Known rows, with every step that occurs
nenom fimip nizuz: [-18.5,-12.2,23.6,-51.2,-31.0,-13.9,-11.7,35.3,-12.6,1.1,3.2,-5.5,-16.0,-12.5,-18.6,-30.9,-25.2,54.5,-2.7,4.4,-9.4,-23.3,5.0]
bedap bati: [-19.7,-6.1,27.7,-17.7,-11.0,-33.3,-18.0,42.3,12.1,-6.4,-0.7,-24.5,-1.7,1.9,-2.3,-23.9,-15.9,15.5,25.2,-13.3,-3.6,-3.3,2.1]
nizuz bedap nenom: [18.1,-14.0,30.0,16.8,11.2,-5.4,13.1,32.3,-5.6,-20.6,-17.1,-18.6,9.5,-6.0,19.8,-3.7,5.6,-10.1,23.3,19.2,-21.7,-3.1,6.7]
nizuz bedap bati: [8.7,-22.3,14.0,7.8,-0.2,-5.1,-12.1,38.7,-3.4,-11.6,-16.6,-16.6,-8.5,15.1,5.6,-23.5,-0.6,-3.6,34.2,-0.6,-3.4,0.3,11.0]
nizuz bedap nenom fimip noguf bati: [-8.6,5.4,4.7,14.4,1.3,2.6,6.0,22.9,-23.5,-3.3,31.9,-35.5,6.5,11.7,5.6,-26.9,5.1,8.9,27.7,51.9,-43.5,-15.3,-3.2]
noguf bedap bati fimip: [2.3,11.3,-3.5,-14.9,-30.4,-58.1,-14.6,13.3,-19.2,-37.3,-5.9,7.1,21.2,5.0,20.7,-29.4,-31.2,38.3,19.1,2.2,-8.1,13.9,-25.7]
vatub fimip: [-24.6,-22.5,-3.3,0.3,-11.8,-30.1,-9.9,6.4,25.7,-27.4,-25.5,-1.1,35.9,-38.7,-3.8,-3.2,-31.4,29.7,-17.2,-36.3,7.4,-8.1,18.3]
bedap nenom fimip noguf bati: [-40.2,24.3,18.7,-15.6,-9.5,-25.1,-4.2,24.6,-9.5,-0.9,43.9,-34.1,15.6,-3.4,2.9,-25.6,-16.7,24.1,23.4,35.9,-43.7,-18.3,-5.4]
noguf bati bedap: [-34.5,-14.1,2.6,1.5,15.8,-57.1,-9.0,11.1,-1.3,-38.2,25.7,-4.6,50.4,-6.4,20.3,-18.4,-31.1,54.9,-0.4,-22.6,-22.1,-27.1,-22.6]
fimip nizuz bedap: [14.4,-43.9,11.6,-15.3,5.3,5.7,-12.5,19.6,-26.1,-20.1,-19.2,4.9,-10.1,-12.4,10.7,-32.3,-8.1,18.9,-2.8,-1.8,-3.0,-22.7,13.2]
nenom fimip noguf bedap: [-10.1,-1.5,-8.7,-29.4,-9.5,-19.1,13.5,25.6,-7.4,-3.5,-6.2,-3.7,-0.8,-46.3,-21.3,-54.0,-22.3,59.0,5.1,21.5,-15.4,-1.4,10.9]
bedap nenom fimip: [-17.9,12.6,41.8,-17.0,-29.1,-28.2,7.0,46.1,5.8,0.9,7.7,-27.6,7.7,-6.4,-10.1,-4.1,-7.5,18.5,26.7,30.6,-29.3,-3.6,-0.5]
gopoz bedap nenom fimip: [-11.3,-8.1,24.6,-16.3,-18.6,-7.5,20.4,37.8,17.3,-6.9,13.3,-4.7,10.5,-13.6,-22.5,16.7,-22.7,49.5,35.6,29.0,-38.6,-1.1,9.4]
noguf bedap nenom: [15.8,0.1,29.6,-11.0,-17.5,-62.8,16.1,23.8,-3.9,-37.0,-6.4,-19.3,24.8,-41.7,19.3,-12.9,-11.1,26.5,11.9,4.1,-0.6,6.6,-6.4]
gopoz bedap bati fimip: [-16.9,1.1,-7.4,-15.1,-8.0,-5.6,-9.8,16.5,3.0,-24.5,-3.5,26.0,21.4,19.3,5.2,1.7,-41.1,45.8,36.3,3.8,-33.7,10.3,0.4]
nenom fimip noguf bati: [-36.1,11.1,2.0,-17.2,2.5,-7.0,-11.1,19.0,9.9,1.5,34.9,-18.3,11.3,-4.4,-13.7,-42.4,-16.9,49.8,10.4,5.9,-31.0,-23.7,5.1]
vatub fimip nizuz bedap nenom: [3.5,-46.5,11.7,-3.5,-27.6,-14.1,-9.4,1.6,-40.1,-28.2,-30.7,-12.4,18.7,-15.9,28.2,-1.6,-16.4,1.9,-21.2,16.5,11.6,-16.5,14.6]
noguf bati fimip nenom: [-15.4,35.5,0.2,-4.7,-16.7,-39.3,-7.1,-4.3,-10.7,-18.1,18.9,15.0,29.2,18.4,18.8,-12.6,-37.3,28.5,22.2,-13.2,-3.6,-40.9,-34.9]
fimip noguf: [-29.7,-7.7,4.4,-17.5,22.2,5.2,3.0,24.6,-0.1,-5.3,-16.4,-8.2,5.4,-41.1,5.1,-45.4,-15.6,32.3,4.1,-3.1,-23.7,-13.6,24.2]
nizuz bedap: [14.9,-31.2,9.5,21.3,21.1,4.5,0.8,28.1,4.9,-18.9,-23.7,2.1,7.2,-16.4,4.5,-20.1,-0.3,10.6,17.8,-11.0,-13.8,-4.2,9.3]
gopoz bedap nizuz: [-9.0,-17.3,3.0,-6.1,6.9,-1.4,13.6,-6.9,37.8,-6.3,6.8,4.8,-10.7,-14.4,7.4,5.8,-31.6,51.8,24.4,-41.3,-33.3,-10.6,23.9]
gava fimip noguf: [-16.1,-14.8,-6.2,-28.5,12.2,20.0,12.4,23.5,-9.1,-7.2,-24.1,-17.7,6.6,-71.3,33.3,-40.6,-25.7,6.7,-0.4,17.6,-15.2,-11.2,13.9]
bedap nenom: [-15.4,3.7,42.5,-8.9,-0.4,-34.5,6.2,32.4,5.0,-16.5,-3.0,-22.0,16.9,-18.2,18.9,-5.7,-11.6,7.5,19.7,6.2,-17.9,-5.5,2.3]
nizuz bedap bati fimip noguf: [-16.3,1.5,-18.3,7.7,8.8,23.4,-12.0,18.1,-48.1,-8.0,-22.8,-0.7,1.8,24.0,26.1,-47.1,-13.6,-3.8,23.8,40.2,-33.0,-2.1,-2.0]
vatub fimip noguf bedap bati: [-24.8,-18.5,-20.1,-20.1,-28.1,-46.8,-11.6,0.4,-8.1,-17.5,-21.3,-11.2,23.0,-38.2,7.4,-46.0,-34.7,36.1,-8.1,-1.7,24.8,4.9,20.8]

Rows
[-19.5,21.3,-4.3,6.3,3.2,-33.4,-18.5,-8.9,4.7,-39.7,16.5,11.9,39.1,8.6,25.7,-10.5,-30.0,39.0,7.6,-21.7,-40.5,-18.6,-28.6] => noguf bati fimip
[-42.5,18.4,-5.0,-17.4,-3.7,-4.1,-14.3,20.1,-29.9,-5.9,-10.4,-0.5,10.8,4.3,23.0,-54.1,-28.0,19.5,14.8,30.1,-30.1,-4.2,-11.3] => bedap bati fimip noguf
[-42.5,-17.2,6.6,-3.4,11.9,-34.9,8.9,1.4,-16.7,-10.5,-2.6,-14.4,12.1,-19.7,33.4,-14.9,-27.0,45.4,13.3,-35.4,-24.0,-18.2,-0.7] => bati bedap nizuz
[-70.5,-24.0,-32.9,4.4,13.7,-43.7,-11.4,-21.2,-22.9,-35.9,9.0,-3.4,62.3,-37.0,24.1,-30.7,-50.6,54.9,-29.0,-14.4,-8.3,-31.9,-0.9] => vatub fimip noguf bati bedap
[12.7,9.4,28.7,-22.9,-40.1,-56.5,21.8,33.4,2.6,-17.1,8.2,-21.2,19.1,-21.6,-7.9,-14.6,-6.1,38.1,21.5,27.7,-11.0,9.3,-12.2] => noguf bedap nenom fimip
[-54.4,4.6,5.5,-5.2,18.5,-48.8,4.5,8.2,-42.9,-23.0,31.3,-24.8,46.4,-15.0,39.5,-33.4,-33.0,32.7,8.4,25.5,-37.8,-26.5,-18.5] => fimip noguf bati bedap nenom
[-41.7,0.7,1.0,12.7,10.5,-58.8,-3.6,-9.2,-2.5,-25.5,36.1,-22.5,26.0,7.3,44.0,-11.3,-31.9,51.2,12.1,-46.1,-30.1,-32.9,-17.4] => noguf bati bedap nizuz
[-12.2,12.3,-26.3,-16.1,3.4,-21.7,8.2,-4.5,-29.9,-30.4,-22.4,23.8,30.0,-41.6,22.6,-57.7,-37.3,47.0,-1.4,7.0,-30.0,1.3,-13.4] => bati fimip noguf bedap
[-10.4,-2.4,12.8,0.2,-0.2,20.5,19.4,44.2,-27.7,5.0,-10.8,-28.7,-4.9,-10.2,1.4,-33.5,9.9,0.0,29.1,65.1,-41.7,-4.8,11.7] => nizuz bedap nenom fimip noguf
[-70.7,-9.2,-14.8,2.3,1.2,-56.0,-3.0,-14.4,-38.9,-32.3,16.2,-24.0,69.4,-24.6,36.7,-18.1,-41.9,37.1,-15.7,15.2,-17.5,-23.0,-10.5] => vatub fimip noguf bati bedap nenom
[12.1,-0.1,8.7,-0.4,-11.2,-27.9,-13.9,-6.3,-52.8,-43.2,23.2,0.5,21.2,38.1,57.9,-9.8,-14.7,4.3,3.0,28.8,-29.9,-29.9,-32.2] => noguf bati fimip nizuz bedap nenom
[-37.0,18.2,24.4,-30.1,-12.4,-5.1,16.7,43.6,-16.6,9.8,4.3,-33.9,-3.2,-22.4,-0.5,-36.7,-13.0,18.4,22.9,50.9,-40.1,-8.3,4.9] => bedap nenom fimip noguf
[9.8,-41.1,20.4,-18.7,-16.6,-6.4,-27.2,35.1,-35.6,-8.2,-15.7,-13.0,-31.2,18.2,17.2,-33.6,-4.2,11.1,11.7,3.2,10.1,-12.8,10.4] => fimip nizuz bedap bati
[-9.4,-5.6,4.4,-30.7,-6.7,-38.7,-6.4,24.2,-15.1,-13.6,-5.7,-20.9,1.1,-26.9,8.6,-60.6,-24.6,34.4,19.8,7.7,2.4,2.0,5.6] => fimip noguf bedap bati
[-6.7,-7.1,-7.3,-24.6,12.0,-28.3,8.7,11.7,-3.8,-20.0,-13.6,-0.3,13.4,-59.1,6.5,-58.7,-27.5,47.6,-4.5,-1.8,-12.1,-5.8,14.3] => fimip noguf bedap
[16.9,-4.9,31.0,-51.4,-53.4,-58.6,6.8,28.0,-35.5,-16.8,10.2,-15.2,-0.7,-21.6,4.2,-26.4,-15.5,42.9,3.0,38.4,-1.5,-9.2,-10.5] => noguf bedap nenom fimip nizuz
[-31.8,10.4,-1.4,-13.4,-3.1,-2.7,11.8,12.1,5.7,-8.1,52.2,-14.5,14.3,-4.6,-6.4,-11.2,-30.4,53.7,27.7,44.1,-51.3,-15.2,10.8] => gopoz bedap nenom fimip noguf bati
[8.4,-7.9,18.7,-21.7,-18.8,-60.2,-11.4,28.3,7.0,-26.7,-3.6,-14.3,7.2,-10.7,1.9,-34.0,-22.2,35.2,19.4,-17.3,12.6,12.1,0.1] => noguf bedap bati
[-33.6,-12.0,27.6,-10.1,4.9,-48.1,12.7,34.5,-28.8,-29.3,-3.1,-13.8,35.5,-22.2,26.7,-10.2,-19.0,24.3,14.0,17.0,-25.0,-8.3,-16.3] => bati bedap nenom
[-59.5,-0.5,-15.7,-0.9,25.9,-32.3,3.9,-14.8,-18.1,-8.4,35.4,-22.5,12.4,-9.2,47.4,-39.7,-33.3,49.2,8.7,-21.0,-38.5,-35.3,-4.3] => fimip noguf bati bedap nizuz
[-37.2,-6.6,25.5,-33.3,-34.9,-67.5,-11.2,23.6,-55.1,-23.0,47.9,-19.9,25.6,15.9,20.7,-15.5,-25.9,52.4,-7.4,37.2,-20.4,-32.7,-29.9] => noguf bati bedap nenom fimip nizuz
[-36.4,2.9,7.0,-24.3,3.3,9.6,3.0,40.0,0.7,15.0,-4.5,-11.5,-5.2,-30.1,-19.4,-45.5,-23.5,40.5,10.2,23.7,-34.9,-10.0,16.2] => nenom fimip noguf
[-25.5,12.3,7.2,-14.1,-18.0,-23.3,-17.9,28.3,-12.3,-17.3,-5.1,-1.4,15.9,21.7,18.1,-23.2,-23.6,17.2,23.0,1.9,-25.1,2.6,-15.7] => bedap bati fimip
[14.2,-7.7,28.3,4.0,-10.8,-1.1,17.6,47.1,-12.6,-7.5,-4.8,-23.8,-1.4,6.8,-9.0,-7.5,8.0,-2.4,39.6,48.7,-30.5,-2.2,-0.7] => nizuz bedap nenom fimip
[13.3,-8.8,7.3,-7.2,-13.6,-2.7,-0.3,9.5,-64.6,-30.4,-19.2,6.6,9.1,16.6,43.0,-15.4,-8.9,-4.2,2.8,42.4,-28.9,-15.5,-19.7] => bati fimip nizuz bedap nenom
[7.8,26.7,1.7,-25.6,-49.9,-58.5,-2.4,18.6,-37.1,-8.5,-6.4,8.4,10.3,6.6,13.3,-32.6,-36.8,27.5,33.1,13.0,25.4,-5.4,-34.9] => noguf bedap bati fimip nenom
[-9.5,2.4,12.7,-23.9,1.5,-39.6,24.3,21.7,-19.7,-19.9,-6.4,-21.3,14.6,-50.1,22.8,-41.5,-15.2,26.2,10.3,26.5,-12.0,4.5,3.1] => fimip noguf bedap nenom
[-37.3,13.7,-14.4,-13.5,12.1,13.1,0.6,5.4,-22.9,-16.9,-22.1,17.9,20.2,-25.0,21.5,-44.8,-30.7,32.1,2.4,10.7,-42.4,-9.2,-2.9] => bati fimip noguf
[4.1,-27.4,8.5,-48.6,-14.3,-4.1,-1.3,24.5,-18.2,-16.3,-16.9,-12.9,-6.5,-57.0,36.5,-20.7,-29.9,11.7,-16.4,0.0,4.7,-23.3,7.6] => gava fimip nizuz
[12.8,-22.4,-7.9,-9.8,1.4,9.9,-13.4,4.4,-45.6,-28.0,-26.4,27.6,2.5,7.4,32.7,-27.2,-15.6,21.7,-9.4,15.4,-21.1,-19.7,-7.8] => bati fimip nizuz bedap
[0.1,-8.0,-4.5,8.4,-4.8,2.8,-17.9,23.6,-24.5,-22.8,-17.6,1.3,11.5,38.3,24.7,-24.4,-3.9,-4.0,30.8,18.1,-23.8,8.3,-16.0] => nizuz bedap bati fimip
[-16.3,-0.5,41.4,-45.2,-45.7,-25.2,-2.2,41.4,-28.0,-1.0,10.4,-24.7,-14.2,-6.2,-5.1,-15.8,-14.2,30.3,2.4,35.0,-17.6,-21.6,0.0] => bedap nenom fimip nizuz
[8.0,10.0,5.8,-1.9,-21.3,-3.6,-9.2,26.8,-42.1,2.4,-19.6,7.8,-6.4,32.2,12.4,-20.4,-10.3,-10.8,49.3,22.4,7.2,-16.8,-19.1] => nizuz bedap bati fimip nenom
[-12.0,25.0,-4.1,-19.6,-11.2,-34.7,17.3,3.2,-44.0,-34.1,-10.3,4.6,34.1,-29.5,42.3,-42.4,-27.5,24.6,8.6,39.0,-31.2,6.4,-16.1] => bati fimip noguf bedap nenom
[2.0,-57.2,-12.3,-7.4,-13.2,-4.4,-19.2,-6.1,-22.1,-28.3,-39.0,10.9,14.5,-23.0,15.5,-16.7,-22.3,22.2,-30.7,-14.9,15.6,-17.6,24.0] => vatub fimip nizuz bedap
[-14.5,31.8,18.5,-25.7,-33.2,-32.4,-6.3,28.7,-28.8,5.4,-9.9,3.7,1.1,24.1,12.2,-22.5,-32.3,6.2,40.8,9.1,8.1,-18.9,-23.6] => bedap bati fimip nenom
